Every row comes from one small tree of marks. Brackets hold a mark, then the marks that hang from it, in alphabetical order. Every link used is in the known rows. Which tree was each row made from?
Known rows:
(E (P F T (W M))): [-28.1   0.2   9.0   7.2   5.9 -13.8  10.4 -21.5   1.9  10.2 -28.0 -13.1
  33.9 -10.8 -19.3   9.1   6.5   9.8  42.3]
(B (P E (F R) T W)): [ -8.5  -1.2   5.9   4.6  15.1 -15.7  14.9   3.2  -9.9   9.1 -14.4  -2.1
  31.3 -26.3 -19.5   0.4 -15.4  -9.1  52.3]
(B (P E T (W M))): [ -4.7   4.5   2.9  -4.5  20.6  -6.4  12.4 -23.1 -26.0   5.8 -20.6   3.3
  26.7 -22.9 -19.0   7.4   5.8  -7.0  18.7]
(F (P E T (W M)) R): [ -7.8 -12.9  -7.1   2.1  16.5 -23.2   6.7 -13.8  27.7   5.3  20.8  -1.6
   9.8 -19.2 -18.3  15.2  -0.9 -21.0 -21.0]
(Y (M W)): [-20.0  -7.7 -18.8  -2.3 -37.9   1.8   1.2 -30.5 -14.0 -12.1  -8.5 -12.6
  10.7   8.7 -15.4   4.8  35.7 -20.0 -89.2]
(F P R): [-18.3 -11.7 -18.8  -5.1 -17.3 -15.5   0.8   4.6  10.2  -3.8  -1.0 -14.6
   7.0  -4.3 -15.9   5.4  14.8 -15.5 -44.7]
(B (P E F T W)): [ -6.3   7.7   9.2   3.6  19.6 -13.4  15.2   2.0  -9.8   7.4 -21.6   4.4
  36.7 -24.5 -17.9   0.2  -7.7  -2.6  63.2]
(T P): [ -2.6   2.6 -17.0 -16.9 -21.6  -3.7  -2.3  -5.0   3.1  -5.4 -10.4  -0.2
  26.3   1.7 -15.9   9.1  36.5  -7.1 -12.6]
(B (P W)): [ -8.5   3.3 -18.4  -9.9  10.9  -2.6   5.3  -5.5 -39.5   3.1 -34.2  -1.0
  25.8 -11.5 -17.1   0.6  17.1   4.5  11.4]
(E (P (F R) T W)): [-29.8  -5.0   4.0   4.0  -1.4 -18.1   9.5  -5.3  -0.7  11.8 -26.3 -20.1
  33.3 -14.3 -22.4   4.6  -4.7   6.6  56.2]
(F (P E T W) R): [ -7.4  -9.3  -8.9  -2.1  13.7 -25.0   5.9   1.5  24.2   5.1  15.3  -2.2
  14.2 -20.7 -19.4  10.6  -4.7 -17.8   4.5]
(R (F P)): [-16.1  -2.4 -12.9  -0.7 -10.2  -7.3   8.8  19.4  -7.0 -18.7 -48.4 -16.4
  31.1  -2.3 -27.0   0.7  30.6   1.1  -8.1]
(F P): [-13.8   6.4 -12.2  -7.5  -7.8 -10.8   1.2   2.1   9.2  -7.6 -15.2  -1.5
  18.2  -0.4 -12.3   5.4  30.8  -2.6 -22.2]
(T (P W)): [  3.8   0.3 -26.5 -14.9   2.3  -7.6  -3.8  -5.8   7.4   1.3  -2.3   8.3
  28.2  -1.4 -16.4  12.1  32.0  -1.2   4.3]
(R (F (P T W))): [-15.9   0.1 -15.9   4.4   0.8 -12.5   7.2  15.7   2.3 -13.0 -45.3 -11.1
  37.4  -8.6 -27.5   5.0  16.2   9.3  20.1]
(P T): [-33.1   9.0   7.7  -7.2 -26.7  -9.4   2.0 -13.3   6.2  -7.2 -18.7 -17.0
  30.8  -1.7 -19.3   8.8   2.1 -10.3   3.9]
(Y M): [-25.0  -5.2  -7.8  -7.6 -30.5  -0.9   7.7 -32.6   5.1  -6.6 -11.8 -14.3
  11.3   7.1 -12.5   7.3  24.5 -24.2 -85.7]
(B (P E T W)): [ -4.5   8.2   1.3  -8.9  18.1  -8.3  11.8  -7.6 -29.0   5.5 -26.3   2.8
  31.5 -24.2 -20.4   2.8   2.0  -3.6  43.8]
(B (P E F W)): [ -0.2   1.8   4.0  -1.9  27.5  -9.8  16.0   7.1 -18.4   5.7 -18.1   5.1
  29.6 -18.6 -17.8  -2.9   8.5  -8.3  39.2]
(F R): [-29.0 -17.6  -6.5 -12.5 -24.6  -8.9   3.0  -3.5  -4.9  -5.7   1.0 -29.1
   9.2   2.8 -22.3   4.4   8.8 -31.1 -52.8]

Write each row's tree:
[-21.2 -16.1  -6.5   7.1  14.4 -20.3   5.9   8.8  28.3   5.3  14.8 -11.0
  22.7  -1.3 -18.4   5.0  -6.5 -17.4   5.0]	(P (F R) W)
[ -3.0   9.0  -2.1  -4.6  23.3 -20.4   6.2  -1.1  23.4   1.5   0.8  10.9
  25.5 -16.7 -16.2  10.5  11.4  -4.6  26.8]	(F (P E T W))
[ -8.8  -3.2  -4.8   4.2  13.0 -12.7  12.8   7.1   5.8 -12.3 -33.4  -7.3
  32.9 -12.6 -28.7   7.6  19.6  -2.8   8.3]	(R (F (P E T (W M))))
[ 10.0  -9.9  -7.1  -6.1  13.9 -17.1   6.7   8.1  28.8   5.7  21.2   7.9
  26.2 -11.0 -18.6   8.5  15.5 -20.5  21.1]	(T (P E (F R) W))
[ -8.5  -0.5  -5.7   1.2  11.2 -14.0  12.3  17.4   3.6 -12.5 -37.3  -7.8
  36.2 -13.6 -29.7   4.3  16.7  -0.2  26.4]	(R (F (P E T W)))
[-30.2  -8.7   5.6   8.2   1.3 -16.2  10.4 -20.6   2.3  12.1 -20.7 -19.5
  28.5 -12.9 -20.9   9.3  -1.2   3.5  31.0]	(E (P (F R) T (W M)))
[-14.0  -6.9   1.0  -4.1  -9.7 -21.2   7.1   2.2  20.3  -1.5   7.0 -10.7
  12.6 -17.2 -19.2   7.7  -0.1 -23.5 -12.1]	(F (P E T) R)
[ -0.4  -9.1 -21.7  -1.3  -0.8 -14.9  -0.4   5.4  26.7   4.8   9.6   3.4
  27.9  -4.0 -15.5   9.6  14.4  -6.5  12.5]	(T (P (F R) W))
[  9.7 -13.6  -5.6  -1.7  16.4 -15.2   7.5  -7.3  31.4   5.9  26.8   8.6
  21.6  -9.6 -17.5  13.2  19.0 -23.6  -4.2]	(T (P E (F R) (W M)))
[ -3.4   5.2  -0.4  -0.4  25.7 -18.5   6.9 -16.2  27.0   1.9   6.5  11.4
  20.8 -15.4 -14.8  15.0  14.9  -8.0   1.6]	(F (P E T (W M)))
[-14.9  -9.2  21.5   8.6  24.2 -28.5  14.9   5.0  42.9   8.4  26.0  -5.3
  30.7 -19.7 -22.9   8.0 -28.1 -29.0  51.4]	(P E (F R) T W)
[-14.7   9.1 -13.2  -4.4   3.3  -6.2   4.6 -10.2 -31.3   4.7 -37.8  -1.8
  33.1 -17.1 -17.2   3.8   1.3  10.0  35.9]	(B (P T W))
[-12.1 -17.8 -26.7   0.9   9.4 -17.4   0.3 -11.8  17.0   3.1  13.1  -5.5
   4.2  -6.2 -14.9  13.1  14.2 -12.7 -53.2]	(F (P (W M)) R)
[-36.4  -2.5  13.5   1.9 -25.3 -14.2  11.0  -4.3  -4.8   5.1 -34.5 -28.7
  31.4 -10.9 -21.8   1.8  -0.3   0.6  39.1]	(E (P (F R) T))
[ 12.2  -1.1  -3.9  -7.3  18.6 -14.8   6.8   6.8  28.6   3.8  13.9  14.4
  31.7  -9.0 -17.0   8.6  23.0 -14.0  31.7]	(T (P E F W))
[-17.2   4.8  -3.5  12.5   7.2  -9.4   8.6 -15.9  -8.8   6.9 -27.3   0.3
  33.6 -16.1 -13.4   5.8  -4.9   7.8  29.6]	(B (P F T (W M)))
[-10.7  10.4  10.7 -10.7  -5.5  -4.5  13.1  -7.1 -33.3  -1.2 -34.4  -5.7
  29.6 -20.7 -20.0  -0.2   6.9  -9.5  27.5]	(B (P E T))
[ -7.9 -12.6  -4.3  -9.5  -2.2 -17.5   8.1   7.0  12.4  -3.1  10.8 -10.0
   5.5 -11.3 -18.8   4.5  15.9 -29.3 -35.9]	(F (P E) R)
[-15.0   1.1  15.3   2.8  -8.8 -11.8  16.3   3.8 -13.9   2.5 -22.6 -10.6
  29.6 -23.0 -19.0  -2.7 -10.8 -15.1  35.8]	(B (P E (F R) T))
[-15.6 -14.1  27.9  -2.1   1.7 -17.8  18.3  13.1  25.0  -3.1  19.8 -16.5
  18.0  -6.6 -22.2  -0.5   1.3 -45.8  -6.7]	(P E (F R))
[-17.0   8.5  -5.3   8.1   4.5 -11.3   7.9  -0.6 -12.4   6.7 -33.2  -0.1
  38.4 -17.5 -14.7   1.3  -8.4  11.1  54.7]	(B (P F T W))
[  3.5  -7.7   2.2  -8.0  -9.6 -13.2   8.1   8.6  24.5  -0.9  12.8  -0.5
  24.4  -7.5 -18.4   5.8  19.9 -26.5   4.3]	(T (P E (F R)))
